Each row was made from one small tree. The marks that hang from a mark follow it in brackets, in alphabetical order. Every link used is in the known rows. Write each row's tree.
Known rows:
S[K[U]]: -0.39, +0.12, -0.06, -0.31, -0.35, -1.36, -0.77, -2.98, +0.70, +0.05, -1.49, +0.70, +0.66, -1.06, +0.09, -0.49, +0.08, -0.17, +0.08, -0.84, -0.37
K[F]: +0.04, -0.22, -0.05, +0.50, -1.19, -0.07, +0.77, -2.14, +0.27, -1.11, -2.20, -0.98, +0.00, -0.66, +0.27, -0.12, -0.19, -1.19, +0.17, -0.46, -0.02
U[H[E S] K]: +1.70, -1.99, +0.12, +1.64, +0.78, -0.83, -1.22, -1.71, +1.34, -0.13, +0.38, -1.15, +0.58, +2.12, +0.78, -2.00, +0.41, +1.64, -1.27, +2.21, -1.62
K[U[H]]: +1.57, -0.05, +0.38, +0.28, -0.03, +0.92, -1.35, -0.38, +1.00, +0.71, -2.00, +1.07, +0.30, -0.68, +0.82, -1.80, +1.85, -0.88, -0.86, -0.01, +0.88
H[E S[K[F]] U]: +2.89, +0.40, -0.68, +0.84, -1.60, +0.57, -0.29, -4.08, +1.05, -2.36, -3.70, -1.33, -1.01, +0.75, +0.60, -3.30, +0.48, +0.95, -0.81, +1.08, -2.49
U[H[S]]: +2.26, -0.66, +0.16, +0.91, +0.17, +0.71, -1.33, +0.31, +1.30, +0.03, +0.16, -0.45, +0.12, +2.28, +0.66, -0.19, +2.17, +0.18, -0.82, +1.43, -0.80
F[K[E T]]: -0.85, +0.19, -0.45, +0.40, -0.77, -1.00, +1.91, -1.46, -1.20, +0.98, +1.41, -2.19, -0.84, -0.92, +0.01, -0.41, +0.31, +0.43, +1.62, -1.68, -3.57
H[E[K[F T U]] S]: +0.76, +0.36, -0.68, +1.30, -1.74, +0.08, +1.54, -1.37, +1.36, -0.74, -3.85, -1.90, +0.18, -0.14, +0.15, -2.10, +2.15, +0.82, -0.59, -1.20, -2.04
U[H[S] K[F T[D]]]: +1.06, -0.91, -0.09, +1.69, -0.85, -1.02, +0.82, -1.83, +2.80, -0.43, +0.06, -2.45, +1.00, +2.76, +0.63, -0.86, +3.50, +1.23, +0.88, +0.91, -2.12
K[E F]: -0.16, -0.19, -0.77, -0.05, -1.36, -0.03, +1.58, -5.06, -0.90, -0.41, -1.50, -2.00, -0.14, -1.93, +0.29, -1.14, -0.40, -2.91, +1.16, -2.01, -1.14
S[K]: -0.48, -0.45, -0.24, -0.01, +0.06, -1.79, -0.53, -2.23, +0.42, -0.36, +0.94, -0.42, +0.73, +0.26, +0.03, +0.61, -0.78, +0.42, +0.42, +0.17, -1.12
T[D K[E[H] U]]: -0.64, +1.22, -1.18, +0.57, -0.54, +1.16, +1.39, -3.95, +1.13, +0.29, +0.27, -1.23, +0.30, -1.29, -0.38, -0.30, +4.45, -2.20, -0.48, -0.20, -1.14
S[K[E[H] F]]: +0.18, -0.46, -0.56, +0.53, -1.15, -1.64, +0.12, -5.88, +0.24, -0.63, +0.64, -2.86, +0.89, -1.82, +0.22, -0.46, -1.68, -2.03, +0.16, -0.43, -2.27
F[K[E[H[S]]]]: +0.08, +0.13, -0.01, +1.03, -0.79, -0.33, +0.55, -2.59, -0.46, +0.41, +0.67, -2.35, -0.59, -1.31, -0.08, +0.29, -0.10, -0.26, -1.16, +0.11, -2.24
F[K[E T[D] U[H]]]: +0.58, +0.51, -0.34, +0.35, -0.86, -0.04, +1.25, -1.93, -0.23, +1.32, +0.28, -1.63, -0.62, -0.69, +0.55, -1.33, +3.43, -0.27, +1.02, -1.27, -1.87
T[K[E]]: -1.77, -0.05, -1.24, +0.80, +0.03, +0.26, +1.62, -3.42, +0.07, +0.23, +1.05, -1.15, -0.03, -0.59, -0.16, +0.16, +1.52, -1.58, +0.91, -0.77, -3.16
H[E[K[F T[D]]] S U]: +2.20, +1.40, -1.28, +1.46, -2.21, +1.91, +2.04, -0.98, +2.24, -1.84, -3.09, -2.84, -0.39, +1.18, +0.39, -3.09, +3.84, +2.13, -0.49, +0.75, -1.56
T[K[F U[H[E S]]]]: +0.64, -0.48, -0.49, +1.97, -0.94, +0.98, +0.38, -3.54, +1.80, -1.15, -3.65, -0.49, -0.16, +0.09, +0.67, -1.34, +3.14, -1.49, -0.96, +0.28, -2.50
H[E[K] S U]: +1.90, +0.94, -0.97, +1.32, -1.07, +2.13, +0.62, -0.56, +1.85, -1.22, -2.76, -1.47, -0.38, +0.64, +0.34, -2.86, +2.18, +2.28, -1.78, +1.49, -0.73
U[K]: -1.52, -0.77, +0.17, +0.62, +0.34, -1.45, +0.41, -1.66, +1.00, +0.28, +0.23, -0.29, +0.95, -0.21, -0.13, -0.38, -0.69, +1.27, +0.09, +0.38, -0.15

Write each row's tree:
-0.56, -0.11, -0.55, +0.83, -1.27, -1.52, +2.20, -4.14, +1.10, +0.10, +1.32, -3.73, +1.13, -0.94, -0.10, -1.57, +0.61, -0.42, +1.26, -0.69, -2.41	U[K[E[H] F T[D]]]
+3.18, +0.36, -0.31, +0.70, -1.89, +0.67, +0.65, -1.58, +1.30, -0.67, -3.42, -1.48, -0.41, +1.11, +0.88, -3.00, +4.50, -0.72, +0.57, -0.90, -1.73	K[F T[D] U[H[E S]]]
+1.80, +0.34, -0.60, -0.01, -0.81, -1.22, -0.04, -2.25, +0.28, -0.62, -1.52, -0.80, -0.52, +1.48, -0.06, -1.87, +2.02, +1.14, +0.27, -0.77, -3.03	H[E S[K[T[D] U]]]
-0.30, +0.37, -1.20, -0.65, -0.50, -1.94, +1.17, -3.42, -0.26, +0.40, +2.92, -2.22, +0.49, +0.49, -0.12, -0.32, +1.27, -0.18, +2.71, -1.58, -3.17	S[K[E T[D]]]
+2.48, +1.10, +0.10, +1.03, -1.09, +0.77, -1.33, -1.18, +2.47, -0.84, -0.45, -1.51, +0.19, +0.05, +0.10, -1.38, +0.56, +1.01, -2.24, +2.30, -1.74	E[H[S[K] U]]
+2.62, -0.25, +0.04, +0.93, -1.50, +0.28, +0.14, -1.16, +0.74, -0.18, -3.12, -1.14, -0.21, -0.63, +1.19, -3.94, +1.42, -0.96, +0.68, -1.27, -2.32	K[F T U[H[E]]]
+3.00, -0.11, +0.04, +1.04, -1.79, +0.35, +0.15, -1.46, +1.15, -0.38, -4.09, -1.16, -0.45, +0.16, +1.07, -3.65, +2.43, -0.72, +0.40, -1.39, -2.94	K[F T U[H[E S]]]
+3.16, -1.05, -0.53, +1.13, -0.46, -0.68, -0.73, -1.81, +0.98, -1.13, +0.63, -2.28, +0.06, +3.07, +0.94, -1.35, +2.19, +0.49, +0.03, +1.44, -2.76	U[H[E S[K[F T[D]]]]]
+2.22, +0.80, -0.90, +0.08, -2.27, +0.76, +1.66, -4.23, +0.87, +0.35, -2.62, -2.19, -0.25, -0.25, +0.73, -2.81, +5.21, -2.57, +1.96, -2.76, -2.33	K[E F T[D] U[H[S]]]
-0.43, +0.69, -1.44, +1.35, -1.42, +0.77, +2.20, -5.15, +1.42, -1.24, +0.22, -3.15, +0.21, +0.16, -0.28, +0.91, +4.23, -2.38, -0.16, +0.38, -2.40	T[D K[E[H[S]] F]]
+1.68, +0.33, -0.72, +0.93, -1.22, +0.55, +1.42, -2.32, +1.05, -1.40, -1.76, -2.03, -0.48, +0.19, +0.55, -4.65, +0.73, +1.89, +0.41, +1.05, -1.63	H[E U[K[F T[D]]]]
+0.67, +0.03, -0.86, +1.22, -0.69, -0.18, +1.20, +0.57, +0.93, -0.35, -0.50, -2.20, +0.19, +1.37, -0.04, -1.10, +1.54, +2.09, -0.42, -0.17, -2.61	H[E[K[T]] S]
+0.32, -0.60, -0.50, +1.87, -0.70, +0.86, +0.40, -3.33, +1.48, -0.99, -2.87, -0.46, +0.07, -0.58, +0.79, -1.58, +2.31, -1.70, -0.70, +0.36, -1.93	T[K[F U[H[E]]]]
-0.09, +1.00, -0.11, +1.92, -2.12, +0.24, +1.40, -0.03, +3.19, +0.14, -1.67, -2.99, +2.04, -2.65, +0.12, -1.09, +1.48, +0.09, -1.38, -0.41, -0.56	E[H K[F T U]]
+0.49, +0.75, -0.80, -0.23, -2.01, -1.12, +1.29, -5.03, +0.84, -0.37, -2.46, -1.49, -0.03, +0.19, -0.09, -0.79, +3.14, -1.04, +1.61, -2.55, -2.97	H[S[K[E F T[D] U]]]
+2.09, +1.07, -1.08, +1.71, -2.14, +1.75, +1.73, -0.89, +2.16, -1.59, -3.49, -2.66, -0.43, +0.56, +0.47, -3.45, +2.47, +2.06, -0.60, +0.46, -2.43	H[E[K[F T]] S U]
-1.41, +1.05, -1.48, +0.03, -0.49, +1.01, +2.04, -4.33, +0.60, +0.22, -0.57, -0.40, -0.07, -0.71, -0.31, -0.05, +5.08, -2.11, +0.70, -1.20, -0.90	T[D K[E U]]
-0.06, -0.63, -0.72, +1.32, -0.65, -0.07, +1.15, -1.47, +0.42, -1.11, -1.17, -2.21, +0.71, -0.75, +0.38, -1.05, -0.52, +0.31, -0.97, +0.42, +0.10	H[E[K[F]]]
+0.14, +0.43, -0.47, +1.72, -1.84, +0.41, +1.52, -0.46, +3.19, +0.12, -2.87, -1.93, +1.52, -0.42, +0.63, -0.99, +3.83, +0.32, -0.03, -1.06, -0.76	E[K[F T U[H[S]]]]
+0.57, +0.96, -0.72, -0.44, -1.01, -1.38, +0.40, -3.70, +0.57, +0.88, +1.33, -1.94, +0.79, -1.32, -0.09, -1.54, +1.53, -0.90, +1.16, -1.60, -2.71	S[K[E[H] T[D] U]]
+0.35, +1.55, -0.99, -1.16, -1.21, +0.29, +1.88, -2.35, -0.48, +1.45, -0.61, -0.89, -0.35, -1.32, -0.10, -2.53, +3.67, -1.53, +2.41, -3.45, -1.66	K[E T[D] U]
+1.14, +0.10, -0.37, +0.35, -1.39, -1.28, +0.14, -3.10, +1.73, -0.51, -1.01, -1.33, +0.88, +0.52, +0.71, -1.11, +2.75, -0.47, +1.39, -0.71, -1.58	S[K[F T[D] U[H]]]
+1.73, -2.12, +0.09, +2.07, -0.22, -0.86, -0.54, -3.41, +1.60, -1.05, -1.38, -1.93, +0.59, +1.63, +1.03, -2.11, +0.23, +0.65, -1.09, +1.88, -1.67	U[H[E S] K[F]]
+2.63, +1.28, +0.04, +1.08, -1.32, +0.50, -0.91, -0.34, +2.55, -0.54, +0.08, -1.93, +0.17, +0.38, +0.06, -1.86, +0.88, +1.46, -1.32, +1.72, -3.07	E[H[S[K[T]] U]]
+1.54, +1.12, +0.10, +1.11, -0.77, +0.77, +0.06, +0.27, +2.48, -0.15, +1.16, -2.06, +0.64, -0.33, +0.00, -2.37, +1.08, +1.76, -1.18, +2.30, -0.80	E[H[U[K[T[D]]]]]
-1.46, -0.63, -0.59, +0.62, -1.08, -1.88, +2.40, -4.41, +0.37, +0.32, -0.06, -2.63, +0.74, -1.27, +0.08, -1.92, -0.48, -0.29, +2.36, -2.09, -3.18	U[K[E F T]]
